Known rows, with every way that one mark hangs from another:
nule{mamovug{lefas} potafe{naruzo}}: [ 66.0 -19.8  -0.5  26.4 -15.4 -27.0 -49.3  26.6 -11.7   8.1 -15.0  20.5
 -32.0 -39.5  20.4   6.9  -6.4 -11.6  17.6]
kegov{potafe{kikaren naruzo{mamovug{lefas}} nule podepes}}: [-14.7   4.9   8.1 -14.9 -45.3 -40.6  -0.9  30.7 -25.7  14.8  21.1  -4.3
 -21.8 -55.5   7.9 -23.9  11.9 -37.4 -23.3]
lefas{mamovug{nule{potafe{kikaren naruzo}}}}: [ 61.3 -27.0   3.5  17.8 -29.8 -26.4 -46.2  28.6 -21.6  10.9 -25.4  -1.7
 -20.9 -46.4  29.3   7.9 -11.8   1.7 -11.8]
kegov{potafe{kikaren nule}}: [ -8.4   4.0 -24.4  -3.6 -39.4 -42.1 -24.5  28.6 -26.5  17.8   2.8   1.9
 -24.9 -42.7  39.8 -14.6   7.1 -30.8  -7.5]
kegov{potafe{kikaren naruzo nule{mamovug{lefas}} podepes}}: [ -2.2  -1.1  -5.3  -9.2 -42.9 -41.7 -14.4  35.4 -25.0  15.5  19.8   1.9
 -29.0 -53.7   8.5 -21.4   7.4 -37.4 -12.2]
podepes{potafe{kikaren naruzo{mamovug{lefas}}}}: [  9.7  -0.8  12.9   7.7 -28.0 -31.1 -24.9  14.3 -21.2   5.8   3.7  -0.4
  -5.2 -52.1  25.2  -5.9  13.8 -56.4 -15.5]
potafe{nule{mamovug{lefas}} podepes}: [ 35.0 -14.3  -9.4   1.2 -39.2 -40.8 -12.1  27.5 -19.1   4.4  -3.8   8.5
 -36.4 -64.0 -21.4 -35.3 -15.0 -12.6   1.3]
nule{mamovug{lefas} potafe{kikaren}}: [ 73.0 -19.2  -8.2  29.9 -24.3 -31.0 -59.0  30.3 -10.6   7.5 -20.0  25.1
 -29.5 -44.6  41.2   9.9  -8.3  -2.3   9.7]
lefas{mamovug{nule}}: [ 80.2 -27.4  -1.1  18.6 -26.4 -27.0 -36.4  19.9 -23.6   6.6 -39.0  -4.3
 -18.1 -42.7  24.0  -9.6 -16.6   1.0  -5.8]
kikaren{potafe{naruzo{mamovug}}}: [-16.9  13.0  -2.6  -4.7 -40.2 -32.7 -17.9  17.1  -9.7   0.0  -1.5  -4.9
 -21.2 -35.1  -3.1  11.5   2.9 -16.9  17.0]
nule{potafe}: [ 23.4  -5.0 -20.7  15.8 -19.8 -32.0 -32.0  28.7 -12.3  14.6 -24.2  15.2
 -32.0 -33.9  35.2   4.6  -8.8  -6.3  15.9]
lefas{mamovug{nule{potafe{naruzo}}}}: [ 68.8 -29.1   4.2  18.8 -23.9 -26.0 -41.9  25.5 -21.8  11.4 -29.9  -1.0
 -22.3 -42.0  25.3   1.0 -12.9   2.5  -5.9]
nule{mamovug potafe{naruzo podepes}}: [ 47.9 -10.3 -10.3  12.7 -19.3 -36.1 -32.8  39.7  -7.7  15.3   5.0  18.0
 -43.1 -36.0  -8.3   5.4 -12.8  -7.5  19.0]
kegov{potafe{naruzo{mamovug} nule podepes}}: [ -6.3   6.6   1.7 -15.1 -33.7 -42.9   8.1  28.1 -25.1  18.5  19.2  -4.2
 -27.9 -42.2  -6.8 -30.4   7.8 -35.9  -9.3]
naruzo{potafe{kikaren}}: [ 21.7  -4.2 -18.6  12.9 -39.6 -28.7 -36.2  28.1 -13.7   8.4 -17.8   1.8
 -21.7 -64.0   1.7  -3.4   5.3 -38.4   2.4]
podepes{potafe{naruzo}}: [  5.5  -1.7  -6.5   8.0 -17.7 -32.5 -21.9  14.4 -21.0  10.3  -4.5   1.6
 -15.4 -41.4  18.5 -12.2   7.2 -58.3   3.6]
kikaren{potafe{naruzo{mamovug} podepes}}: [-20.0  13.4   1.5 -12.0 -45.0 -36.7   0.0  22.8  -7.5   0.4   4.7  -4.6
 -25.8 -42.0 -20.1  -1.5  -0.4 -16.4  12.6]
naruzo{mamovug{lefas} potafe{kikaren nule podepes}}: [ 38.0 -11.8  24.4   4.0 -50.0 -33.1  -8.6  23.2 -17.2   3.3   2.6  -1.2
 -16.8 -86.1 -31.5 -32.5  11.7 -30.5 -26.1]
mamovug{lefas nule{potafe{podepes}}}: [ 74.9 -43.6   4.5  27.5 -31.1 -15.7 -27.0  20.8 -22.4  -6.0 -63.7  14.9
 -20.8 -75.5  34.6 -25.5  -8.3  -1.0   2.0]
kikaren{potafe{podepes}}: [-11.3   7.2 -19.8  -5.4 -43.6 -39.3  -8.0  24.5  -7.4   1.3 -15.1   3.4
 -29.1 -41.7   0.1 -12.0  -7.9 -11.7  21.4]
podepes{potafe{kikaren nule}}: [ -7.6  -4.3 -15.6   5.4 -34.0 -40.0 -33.7  20.6 -24.5  11.2   6.0   4.2
 -17.6 -57.6  28.5 -12.0   8.0 -46.8 -11.8]

Rows:
[ 24.8  -1.8  10.4  -2.3 -49.2 -38.0  -8.8  29.9 -15.1   9.6  16.1  -4.0
 -23.1 -76.5 -42.5 -20.0   8.7 -27.5 -20.8] -> naruzo{mamovug potafe{kikaren nule podepes}}
[ 53.5 -29.5 -15.7  18.9 -29.9 -22.8 -28.1  31.3 -19.6   2.5 -44.0  10.6
 -29.9 -60.8  19.0  -8.6 -12.3   4.2   9.2] -> mamovug{nule{potafe{podepes}}}
[-45.4  11.7  11.3 -23.3 -60.7 -38.8  -3.3  38.4 -20.0   7.4  38.8 -12.8
 -26.3 -74.8 -35.6   1.8   0.9 -23.1 -31.6] -> potafe{kikaren naruzo{mamovug} nule podepes}
[-31.2   5.2 -20.0 -12.2 -50.9 -42.9  -9.9  25.9 -12.2   3.2   0.3   1.6
 -34.4 -51.8 -11.6 -13.8  -5.1 -10.0  14.5] -> kikaren{potafe{nule podepes}}
[ -1.9  -0.6   9.2  -5.9 -46.7 -30.0  -3.8  19.5 -11.3  -5.7  -9.8  -3.7
 -21.4 -54.4 -15.2  -8.0   1.4 -13.6   9.4] -> kikaren{potafe{naruzo{mamovug{lefas nule}} podepes}}
[ 59.2 -27.6   6.1  14.0 -31.4 -28.4 -37.8  31.9 -21.0  11.5 -23.0  -1.7
 -22.7 -49.7  21.4   1.1 -13.4   2.9 -13.3] -> lefas{mamovug{nule{potafe{kikaren naruzo podepes}}}}
[-58.6   8.6 -13.5 -12.1 -56.0 -31.8 -37.1  33.8 -23.7   7.4  22.2 -10.2
 -25.9 -68.6   0.0  22.0   2.6 -30.3 -18.4] -> potafe{kikaren naruzo nule}
[ 27.6 -24.4 -10.0  13.5 -39.1 -20.4 -33.2  36.9 -19.8   2.4 -28.1   5.7
 -28.0 -68.4  17.0   7.3  -7.2  -2.5  -0.4] -> mamovug{nule{potafe{kikaren naruzo podepes}}}
[-27.3   3.0  -7.9 -15.0 -57.1 -40.3 -23.3  45.1 -18.2   8.5  37.0  -4.0
 -36.9 -73.0 -34.5   4.9  -6.1 -23.6 -17.4] -> potafe{kikaren naruzo nule{mamovug} podepes}
[ 24.7  -7.2 -19.5  -3.1 -38.5 -44.3 -12.4  32.7 -17.8   9.0   5.3   6.5
 -41.2 -56.6 -29.5 -27.0 -17.0  -9.7   4.1] -> potafe{nule{mamovug} podepes}
[ 64.5 -13.3   4.9  18.2 -29.4 -25.2 -27.0  21.1 -17.7   1.1 -26.3   3.1
 -16.8 -49.5  15.8   3.9  -4.5   5.1  -4.2] -> naruzo{mamovug{nule{potafe{kikaren}}}}
[ 60.2 -41.6   7.6  28.4 -29.4 -10.6 -38.8  18.5 -24.1  -6.4 -57.6  10.7
 -17.5 -73.1  38.8  -9.2  -2.7  -9.0   2.7] -> mamovug{lefas nule{potafe{naruzo}}}
[-18.8  -4.3   1.7 -11.2 -58.0 -36.3 -24.2  39.6 -19.8   4.0  27.6  -1.9
 -32.0 -79.5 -26.4  -3.0  -4.3 -26.1 -20.4] -> potafe{kikaren naruzo nule{mamovug{lefas}} podepes}
[-62.7   8.4  -7.1 -22.5 -62.6 -37.4 -11.5  42.9 -20.9   8.7  30.0  -9.8
 -31.9 -78.1 -24.2   2.4  -2.5 -29.5 -23.6] -> potafe{kikaren naruzo nule podepes}
[ 10.0   0.3   4.4   1.9 -25.2 -33.8  -8.0  34.4 -10.8  15.1   1.3   7.5
 -32.7 -40.9  -1.9   0.7  -5.5 -10.8   2.6] -> nule{potafe{naruzo{mamovug} podepes}}
[ 43.2 -27.3 -15.7  17.4 -37.7 -23.2 -34.1  35.6 -19.2   2.4 -38.3   9.4
 -28.2 -67.0  24.8   0.5 -11.0   4.1   1.3] -> mamovug{nule{potafe{kikaren podepes}}}
[ -1.8  12.3   2.4 -11.3 -37.5 -39.3   2.3  32.0 -20.0  16.3  12.0  -3.9
 -20.3 -40.1  13.7 -16.0   8.0 -37.6 -12.3] -> kegov{potafe{kikaren naruzo{mamovug} podepes}}
[-18.8  -0.9 -10.5  -2.6 -45.9 -35.0 -35.2  19.7 -14.4  -0.9   6.0   1.1
 -30.0 -49.4  -9.2   6.7   2.6 -17.6  17.7] -> kikaren{potafe{naruzo nule{mamovug{lefas}}}}
[-29.5  -1.2  -7.4  -0.8 -36.5 -37.0 -33.0  22.8 -25.5  11.6  20.2  -1.5
 -17.5 -60.2  15.1  -2.0  12.6 -57.1 -15.0] -> podepes{potafe{kikaren naruzo nule}}
[-48.3   8.2 -16.2 -10.7 -48.9 -35.1 -26.7  22.1 -15.3   2.6   8.4  -4.7
 -30.1 -48.2  -6.0   9.5   3.9 -19.8  14.3] -> kikaren{potafe{naruzo nule}}
[-13.7  -0.6  21.2 -15.6 -46.1 -34.7  10.1  24.5 -22.0   3.8  17.2  -8.7
 -25.9 -70.0 -40.7 -24.8  -1.5 -24.6 -19.4] -> potafe{naruzo{mamovug{lefas}} nule podepes}
[-35.1  11.6  -5.4 -13.2 -51.8 -32.0  -8.5  40.0 -14.2   6.0   8.1  -7.3
 -25.4 -63.5  -8.0   5.7  -6.9 -31.5 -13.5] -> potafe{kikaren naruzo podepes}
[ 49.0 -18.9 -12.7  16.7 -33.0 -31.0 -38.2  21.6 -17.8   7.4 -12.8   6.9
 -29.2 -67.0 -20.6 -22.3   4.8 -34.6   8.2] -> naruzo{potafe{nule{mamovug{lefas}}}}
[ -2.1  -1.2  -8.7   1.8 -26.7 -32.9 -14.5  37.3 -11.3  15.8  -4.6   9.6
 -36.4 -43.6   6.5   1.1  -7.7 -14.5   7.8] -> nule{potafe{naruzo podepes}}
[-14.9   9.9 -10.5 -10.8 -38.7 -38.5  -2.9  35.3 -20.8  17.0   6.8  -1.8
 -24.3 -42.3  21.7 -15.1   5.5 -42.1  -7.6] -> kegov{potafe{kikaren naruzo podepes}}
